Each row was made from one small tree. Brackets hold a mark, then the marks that hang from it, in the order of their numbers. Every link used is in the known rows. Write each row's tree.
In the rows, zero is written as 128.
Known rows:
(q_461 (q_186 q_563) q_894): [156 128 136 153 102 101 162 158 141 113 172 134 116 111 108 126 156 124
  65 145 141]
(q_186 q_501 q_563 (q_595 (q_778 q_461))): [ 76  74 153 159  66  97 132  84 153 130  96 119 124 136  95 169 162 195
  94 138 107]
(q_461 q_186): [124 113 140 162  96 104 143 152 148 146 155 117 135 119  99  94 139 115
  80 125 140]
(q_778 q_461): [ 96 169 145 181 122 121 127 157 161 164 121 114  96  96  94 114 138 150
 116 154 116]
(q_595 (q_186 q_501) (q_778 q_461)): [ 63  90 168 143 109 125 131 129 129 169 121 122 139  79 108 124 133 122
  76 162  98]
(q_894 (q_501 (q_186 q_595))): [161 105 148 179 120 108 138 139 139 162 144  93 125 146  79 148 124 117
  86 141 159]
(q_461 (q_894 q_501)): [174 158 155 175 152 125 149 163 132 151 159 118  86 122  78 138 137 111
  64 165 160]
(q_186 q_501 (q_595 (q_778 q_461))): [ 71  83 163 151  92 120 126 109 136 151  93 114 107 132 103 141 165 159
  70 150 105]
(q_778 q_461 q_997): [ 86 169 169 172 109  97 129 178 168 153  97 129 109 117 101  79 133 144
 107 167  77]
(q_461 q_186 q_894): [152 134 144 148 121 118 158 172 128 129 171 131 104 109 113 107 157  99
  48 154 141]
(q_186 q_501 (q_595 q_778)): [ 89  65 157 151  90 119 125 105 134 159  96 108 115 140  99 139 159 161
  65 137 119]
(q_501 q_186): [161 116 117 176 110 100 137 152 157 189 131  93 127 107 108 122 130 157
  92 122 135]
(q_595 (q_186 q_563)): [121  98 137 165  87 124 136 143 151 161 136 106 151  90 105 144 126 137
 133 140 145]
(q_501 (q_186 q_595)): [144  87 120 163  94 114 130 151 145 176 114  83 125 123 122 141 142 156
  97 125 132]
(q_461 (q_186 q_501)): [126 112 154 162  93  96 155 122 151 142 160 132 130 125  94  95 160 109
  58 141 139]
(q_982 (q_186 q_563)): [ 97 117 117 187  87 121 136 143 151 137 142  87 150 126  41 163 133 221
 111 114 174]
(q_894 (q_501 (q_186 q_563 (q_595 q_778)))): [152  89 144 177 107  91 138 125 143 153 140  94 139 149  72 160 115 141
  89 129 151]
(q_461 (q_186 q_563 q_595) (q_894 q_501)): [151 101 156 148 101 111 162 150 122  91 173 127 116 146 101 156 157  95
  60 159 155]
(q_595 q_186): [117 104 145 159 105 141 132 160 138 177 135 103 139  88 112 124 127 111
 116 149 144]
(q_982 (q_186 q_563 (q_595 (q_778 q_461)))): [ 53  81 125 166  76 132 122 143 133 121 116  82 150 135  56 181 138 229
 107 116 151]
(q_894 q_501): [151 137 158 192 132 109 137 139 149 164 151 107 118 141  54 128 115 117
  94 142 165]
(q_501 (q_186 q_563 (q_595 (q_778 q_997)))): [131  63 121 156  73  83 130 138 153 159  99  91 148 132 117 146 129 191
  98 110 108]

Write each row's tree:
[166 137 161 156 134 113 165 165 122 121 189 133 107 129  90 118 147  71
  39 165 157] -> (q_461 q_186 (q_894 q_501))
[100 170 177 149 115  98 150 194 147 119 129 148 103 114 120  76 154 103
  65 186  76] -> (q_778 (q_461 q_186 q_894) q_997)
[182 131 145 168 134 117 152 157 132 143 154 110  97 128  93 161 141 124
  68 161 155] -> (q_461 (q_894 (q_501 (q_186 q_563 q_595))))
[ 68 109 160 150  93  75 126 154 152 144 105 129 143 120  94  86 116 159
  78 128  71] -> (q_595 (q_778 (q_461 (q_186 q_563)) q_997))
[ 90 133 171 155 129  95 126 168 137 154 106 127 112 120  87  98 115 147
  62 152  80] -> (q_595 (q_778 (q_461 (q_894 q_501)) q_997))
[122  98 150 167  83 117 148 115 154 157 140 119 146  95 102 146 146 131
 110 156 145] -> (q_595 (q_186 q_501 q_563))
[ 89  57 157 155  56  83 135  91 155 130  86 120 137 155  94 151 156 196
  83 130 101] -> (q_186 q_501 q_563 (q_595 (q_778 q_997)))
[ 86  91 153 148 111 133 117 152 122 146 101 100 104 130 103 149 135 148
  87 144 116] -> (q_186 (q_595 (q_778 (q_461 (q_894 q_501)))))
[134  63 113 159  76  93 129 131 150 163 107  85 144 124 113 158 130 193
 101 106 121] -> (q_501 (q_186 q_563 (q_595 q_778)))
[190 146 142 174 140 108 156 157 137 149 163 113  99 121  87 152 137 125
  64 161 156] -> (q_461 (q_894 (q_501 (q_186 q_563))))
[ 79 155 175 159  97  88 140 179 161 130 119 139 123 121 109  66 141 115
  88 165  75] -> (q_778 (q_461 q_186) q_997)
[ 92  60 152 148  85 106 136 107 140 163 125 117 163  94  96 143 125 154
  85 133 118] -> (q_595 (q_186 q_501 q_563) q_778)
[105 185 172 163 126 108 140 193 154 141 108 137  88 109 112  89 146 133
  83 186  78] -> (q_778 (q_461 q_894) q_997)
[130  68 120 154  96 108 124 148 137 177 106  82 133 121 119 139 132 166
  86 114 119] -> (q_501 (q_186 (q_595 q_778)))
[ 68 135 175 150  86  98 134 180 153 121 107 132 122 131 119  79 150 113
  92 168  74] -> (q_778 (q_461 (q_186 q_595)) q_997)
[ 82  90 164 145 101 127 131 116 129 147  99 118  96 129 107 146 171 153
  59 161 106] -> (q_186 q_501 (q_595 (q_778 (q_461 q_894))))
[ 78  93 141 169  88 144 138 132 129 135 128  88 131 142  57 164 167 189
  75 142 170] -> (q_982 (q_186 q_501 q_595))
[ 96 132 153 160 138 113 125 153 133 162 123 117 104 104  84 123 118 150
  69 142 105] -> (q_595 (q_778 (q_461 (q_894 q_501))))
[ 99 116 131 187  83 114 148 115 154 132 146 102 144 132  36 164 155 214
  87 131 174] -> (q_982 (q_186 q_501 q_563))
[157 128 151 154 100  95 175 128 144 111 176 148 111 118 104 129 176 117
  41 161 140] -> (q_461 (q_186 q_501 q_563) q_894)
[ 81 129 146 162  86 112 136 148 154 122 131 121 119 112 109 127 152 138
 113 148 112] -> (q_778 (q_461 (q_186 q_563 q_595)))
[115  84 144 171  61 104 142  87 163 131 109 114 120 144  94 169 173 184
 106 140 139] -> (q_186 q_501 q_563 q_595)
[ 83  88 134 174  69 128 141 115 141 120 129  92 142 146  51 183 166 214
  92 134 172] -> (q_982 (q_186 q_501 q_563 q_595))
[ 83 129 156 162  85 108 145 127 156 119 135 130 115 115 107 128 167 134
  97 159 112] -> (q_778 (q_461 (q_186 q_501 q_563 q_595)))
[ 69  84 160 149  91 109 135 111 142 154 122 126 151  83 102 144 133 147
  93 153  99] -> (q_595 (q_186 q_501 q_563) (q_778 q_461))
[108  84 156 149  78 111 149 124 139 129 143 122 127 139 109 114 170 108
  63 144 136] -> (q_461 (q_186 q_501 q_595))
[111  78 134 155  62 102 141 136 147 117 140 111 145 137 109 132 149 140
 103 119 138] -> (q_461 (q_186 q_563 q_595))
